Each row comes from the steps of one walk. Every step used is in the known rows, and no mark comes twice. Write the walk behind each row, first mark first.
Known rows
y > z: [-0.07  0.01 -0.08 -0.10 -0.06  0.10  0.02 -0.01  0.17 -0.12  0.09  0.06
 -0.01  0.05 -0.03  0.11 -0.07  0.01  0.27 -0.08  0.03 -0.23 -0.03  0.07
 -0.18  0.05]
n > w > v > t: [ 0.04  0.07  0.20  0.08 -0.12  0.01 -0.15 -0.06  0.09 -0.04  0.34 -0.08
  0.13 -0.04  0.10  0.01  0.04  0.01  0.04  0.18 -0.07 -0.21 -0.21 -0.10
 -0.04  0.12]
v > t: [-0.02  0.04  0.07  0.02  0.14  0.14 -0.07 -0.01  0.17 -0.07  0.15 -0.10
  0.08 -0.11  0.05  0.07 -0.06 -0.06  0.14  0.11  0.03 -0.16 -0.14  0.03
 -0.05 -0.01]
v > t > y: [-0.08  0.25  0.11 -0.01  0.12  0.21 -0.14 -0.04  0.48 -0.06  0.20 -0.16
  0.10 -0.17  0.20  0.04 -0.22 -0.06  0.13  0.12 -0.16 -0.01 -0.13 -0.12
 -0.09  0.06]
n > w > v > t > x > z: [ 0.07  0.13  0.16  0.03 -0.01  0.06 -0.15  0.00  0.21  0.02  0.47 -0.08
  0.14 -0.34  0.23 -0.02 -0.10  0.36 -0.02  0.15 -0.18 -0.48 -0.28 -0.14
 -0.20  0.12]
t > y: [-0.11  0.31  0.09 -0.02 -0.02  0.03 -0.11 -0.03  0.29 -0.05  0.11 -0.08
  0.02 -0.03  0.16  0.03 -0.15 -0.03  0.11  0.06 -0.21  0.08  0.01 -0.07
 -0.17  0.06]
x > z > y > t: [-0.11  0.32  0.09  0.07  0.20  0.22 -0.12 -0.01  0.37 -0.10  0.27  0.10
  0.05 -0.26  0.17  0.15  0.01  0.17  0.17  0.05 -0.10 -0.23 -0.16 -0.09
 -0.19 -0.24]
v > t > n: [-0.08  0.08  0.03 -0.01  0.06 -0.02 -0.09  0.03  0.33 -0.07  0.10 -0.28
  0.07 -0.17  0.05  0.07 -0.11 -0.05  0.08  0.19  0.04 -0.12 -0.06  0.08
 -0.15  0.04]
t > r: [-0.08  0.19  0.02 -0.03 -0.12  0.00 -0.04 -0.07 -0.19 -0.03  0.16 -0.15
 -0.02  0.06 -0.02  0.09 -0.12  0.00  0.15  0.28 -0.09 -0.17  0.05  0.07
 -0.25  0.07]
x > t > r: [-0.06  0.17 -0.05 -0.09  0.00  0.07 -0.10 -0.11 -0.37  0.04  0.18 -0.23
  0.00  0.21 -0.21  0.00 -0.15  0.15  0.11  0.33 -0.19 -0.21  0.13  0.10
 -0.28  0.04]
x > z > y: [-0.08  0.29  0.09  0.01  0.04  0.16 -0.04  0.03  0.26 -0.11  0.28  0.00
  0.00 -0.09  0.22  0.15  0.04  0.09  0.21  0.09 -0.21 -0.23 -0.03 -0.04
 -0.25 -0.11]
w > n > t: [-0.13  0.14 -0.06  0.17  0.16  0.07 -0.14  0.03 -0.15 -0.09  0.18  0.03
  0.05 -0.23  0.09  0.10  0.04  0.08  0.02 -0.02 -0.06  0.10 -0.01 -0.02
 -0.18  0.01]
t > x > z: [-0.05  0.20  0.06 -0.01  0.04  0.06 -0.04  0.04  0.21  0.01  0.21  0.00
  0.00 -0.26  0.14  0.03 -0.14  0.31  0.06  0.04 -0.16 -0.35 -0.07  0.01
 -0.29  0.00]
n > w: [-0.04  0.10  0.07 -0.01 -0.06 -0.16 -0.09 -0.05  0.11  0.08  0.16 -0.07
  0.10  0.13  0.01  0.08  0.02 -0.08  0.09 -0.05 -0.22 -0.06 -0.06 -0.08
 -0.16  0.07]
n > t > x > z > y: [-0.02  0.33  0.12  0.02  0.36  0.28 -0.15  0.05  0.13  0.04  0.40  0.05
  0.00 -0.37  0.29  0.09 -0.02  0.18  0.20  0.02 -0.37 -0.20 -0.21 -0.13
 -0.18 -0.20]
v > t > x: [-0.03  0.02  0.13  0.02  0.13  0.19 -0.10  0.00  0.24  0.06  0.16 -0.08
  0.07 -0.25  0.09 -0.08 -0.13  0.08  0.12  0.06 -0.02 -0.29 -0.25 -0.04
 -0.05 -0.03]
t > y > z > x: [-0.06  0.16 -0.08 -0.10  0.01  0.26  0.00 -0.04  0.36 -0.20  0.11 -0.07
  0.05 -0.01  0.14  0.00 -0.21  0.09  0.14  0.10 -0.16 -0.15  0.02 -0.18
 -0.25  0.13]
w > v: [-0.04  0.16  0.15  0.11 -0.24 -0.04 -0.08 -0.01 -0.18 -0.13  0.18  0.05
 -0.05  0.03  0.06  0.02  0.11  0.08  0.16  0.24  0.08 -0.20  0.01  0.10
 -0.12  0.03]
t > x > z > y: [-0.07  0.19  0.14  0.00  0.08  0.20 -0.08  0.06  0.27  0.01  0.30  0.03
 -0.02 -0.26  0.27  0.00 -0.05  0.23  0.18  0.09 -0.24 -0.33 -0.13 -0.09
 -0.25 -0.18]
x > t > n > w > v: [ 0.00  0.15  0.10  0.00 -0.22 -0.28 -0.21 -0.04 -0.15  0.03  0.23 -0.28
  0.06  0.22 -0.13 -0.08  0.00  0.21 -0.07  0.23 -0.17 -0.13  0.10  0.04
 -0.26  0.17]
y > t: [-0.10  0.15  0.05  0.10  0.14  0.05 -0.11 -0.05  0.15 -0.04  0.03  0.09
  0.04 -0.07 -0.01  0.06  0.00  0.05  0.10  0.00  0.10 -0.07 -0.12  0.02
 -0.09 -0.09]
t > x: [-0.07  0.05  0.10  0.03  0.03  0.04 -0.07  0.01  0.02  0.08  0.07  0.01
 -0.02 -0.09  0.07 -0.07 -0.04  0.11  0.13  0.04 -0.07 -0.22 -0.10  0.00
 -0.16 -0.06]

Which walk is each row?
[-0.11  0.10 -0.01  0.17  0.21  0.11 -0.17  0.06 -0.06  0.04  0.17  0.07
  0.04 -0.36  0.12 -0.04 -0.08  0.25  0.03 -0.07 -0.10  0.00 -0.11 -0.07
 -0.17 -0.04]
w > n > t > x
[ 0.00  0.06 -0.22 -0.14  0.05  0.28  0.01 -0.12 -0.31 -0.13  0.19 -0.25
  0.03  0.29 -0.21 -0.07 -0.24  0.27  0.16  0.37 -0.16 -0.38  0.14  0.01
 -0.35  0.12]
y > z > x > t > r
[ 0.00  0.10 -0.03 -0.08  0.12 -0.14 -0.14 -0.03 -0.05  0.05  0.06 -0.34
  0.16  0.26 -0.16 -0.13 -0.09  0.17 -0.12  0.27 -0.32 -0.13  0.14 -0.06
 -0.33  0.13]
z > x > t > n > w
[-0.01  0.20  0.10  0.08 -0.22  0.14 -0.10 -0.07 -0.19 -0.15  0.37 -0.20
  0.00 -0.06  0.05  0.00 -0.08  0.09  0.19  0.47  0.06 -0.32 -0.10  0.06
 -0.14  0.11]
w > v > t > r
[-0.14  0.22 -0.12  0.14  0.06  0.07 -0.13 -0.03 -0.31 -0.08  0.27 -0.12
  0.03 -0.19  0.02  0.08 -0.13  0.14  0.06  0.17 -0.11  0.05  0.03 -0.03
 -0.29  0.08]
w > n > t > r
[-0.16  0.35  0.03  0.05  0.14  0.07 -0.14  0.02  0.54 -0.14  0.21 -0.08
  0.04 -0.27  0.16  0.14 -0.01  0.20  0.09  0.14 -0.02 -0.18 -0.09 -0.04
 -0.28 -0.16]
x > z > y > t > n
[-0.03  0.09 -0.03 -0.04  0.13 -0.02 -0.09 -0.01 -0.19 -0.05  0.00 -0.31
  0.06  0.18 -0.14 -0.13 -0.11  0.23 -0.04  0.38 -0.15 -0.16  0.20  0.05
 -0.31  0.04]
z > x > t > n
[-0.03 -0.04 -0.12 -0.08  0.01  0.21  0.06 -0.01  0.08 -0.20  0.05  0.00
  0.01  0.06  0.02  0.02 -0.07  0.09  0.17  0.08  0.02 -0.29 -0.01 -0.03
 -0.21  0.07]
y > z > x
[-0.13  0.23  0.12  0.07  0.06 -0.08 -0.23 -0.03  0.49  0.03  0.16 -0.14
  0.10 -0.03  0.09  0.05  0.03  0.01  0.05  0.03 -0.12  0.00 -0.19 -0.19
 -0.13 -0.09]
z > y > t > n > w
[-0.09  0.12 -0.03 -0.08  0.03 -0.14 -0.12 -0.02 -0.03  0.02  0.02 -0.29
  0.02  0.16 -0.20 -0.03 -0.10  0.13  0.01  0.18 -0.09 -0.09  0.17  0.16
 -0.28  0.02]
x > t > n
[-0.05  0.15  0.14  0.07 -0.16 -0.06 -0.13  0.02  0.18 -0.17  0.19 -0.22
  0.02 -0.17  0.10  0.00 -0.01  0.06  0.09  0.36  0.14 -0.23 -0.08  0.15
 -0.11  0.10]
w > v > t > n
[-0.06  0.08  0.00 -0.11  0.04 -0.24 -0.18 -0.03  0.09  0.12  0.12 -0.33
  0.12  0.23 -0.18 -0.03 -0.10  0.09 -0.08  0.06 -0.30 -0.07  0.10  0.00
 -0.30  0.11]
x > t > n > w
[-0.03  0.27 -0.09 -0.09  0.34  0.32 -0.08 -0.04  0.23 -0.20  0.22 -0.06
  0.08 -0.18  0.17  0.09 -0.17  0.01  0.17  0.04 -0.25  0.04 -0.06 -0.21
 -0.17  0.13]
n > t > y > z > x
[-0.02  0.28  0.03 -0.02  0.39  0.12 -0.10  0.01  0.07  0.04  0.31  0.04
  0.04 -0.40  0.16  0.10 -0.09  0.26  0.06 -0.05 -0.25 -0.21 -0.14 -0.01
 -0.23 -0.04]
n > t > x > z
[ 0.01 -0.04 -0.18 -0.17  0.07 -0.01 -0.06 -0.03  0.16 -0.04  0.12 -0.33
  0.14  0.29 -0.21 -0.07 -0.18  0.21 -0.04  0.13 -0.24 -0.23  0.10 -0.08
 -0.35  0.20]
y > z > x > t > n > w
[-0.12  0.35  0.06  0.03  0.11 -0.05 -0.20  0.00  0.64 -0.03  0.30 -0.12
  0.15 -0.20  0.14  0.15 -0.04  0.18 -0.01  0.06 -0.21 -0.15 -0.17 -0.18
 -0.31 -0.07]
x > z > y > t > n > w
[ 0.03  0.17  0.04 -0.01 -0.05  0.38 -0.06 -0.05  0.34 -0.33  0.32 -0.12
  0.07 -0.14  0.24 -0.06 -0.19  0.17  0.17  0.33 -0.01 -0.28 -0.13 -0.18
 -0.11  0.19]
w > v > t > y > z > x
[-0.03  0.13  0.09  0.03  0.35  0.11 -0.14 -0.01 -0.10  0.10  0.16  0.00
  0.00 -0.27  0.07  0.01 -0.03  0.04  0.13 -0.04 -0.16 -0.04 -0.17 -0.04
 -0.07 -0.06]
n > t > x
[-0.03  0.22  0.04 -0.05  0.15  0.18 -0.12 -0.08 -0.08 -0.05  0.11 -0.18
  0.09  0.14  0.04 -0.16 -0.22  0.18 -0.01  0.30 -0.34 -0.01  0.12 -0.16
 -0.27  0.05]
z > x > t > y
[-0.14  0.42  0.02  0.04  0.07  0.24 -0.11 -0.07  0.21 -0.10  0.36 -0.04
  0.03 -0.15  0.15  0.13 -0.13  0.23  0.18  0.27 -0.12 -0.27 -0.13 -0.08
 -0.31 -0.14]
x > z > y > t > r
[-0.04  0.17  0.14  0.01  0.22  0.36 -0.10  0.05  0.42  0.00  0.38 -0.06
  0.05 -0.38  0.29  0.01 -0.14  0.21  0.17  0.14 -0.20 -0.40 -0.28 -0.14
 -0.16 -0.16]
v > t > x > z > y
[-0.04  0.19  0.13  0.05 -0.31 -0.32 -0.15  0.01  0.09 -0.05  0.20 -0.22
  0.04  0.04  0.03  0.01  0.07  0.10  0.02  0.19 -0.06 -0.11  0.03  0.00
 -0.22  0.19]
t > n > w > v
[ 0.01  0.03 -0.02 -0.02  0.15  0.15 -0.06 -0.06 -0.35 -0.05  0.03 -0.12
  0.06  0.26 -0.12 -0.11 -0.08  0.16  0.03  0.26 -0.19 -0.20  0.13  0.00
 -0.22 -0.03]
z > x > t
[ 0.02 -0.10 -0.15 -0.13  0.14  0.24  0.01 -0.06 -0.12 -0.12  0.08 -0.10
  0.05  0.22 -0.18 -0.07 -0.14  0.21  0.09  0.15 -0.12 -0.32  0.09 -0.02
 -0.24  0.04]
y > z > x > t
[-0.11  0.13  0.17  0.12  0.18  0.28 -0.18 -0.01  0.23  0.07  0.13  0.10
 -0.01 -0.17  0.15 -0.07 -0.01  0.17  0.20  0.04  0.00 -0.18 -0.29 -0.14
 -0.04 -0.29]
z > y > t > x
[-0.08  0.38  0.09 -0.01  0.27  0.10 -0.18 -0.04  0.19 -0.02  0.22 -0.08
  0.06 -0.22  0.18  0.11 -0.11 -0.09  0.12 -0.01 -0.30  0.21 -0.06 -0.11
 -0.12  0.03]
n > t > y
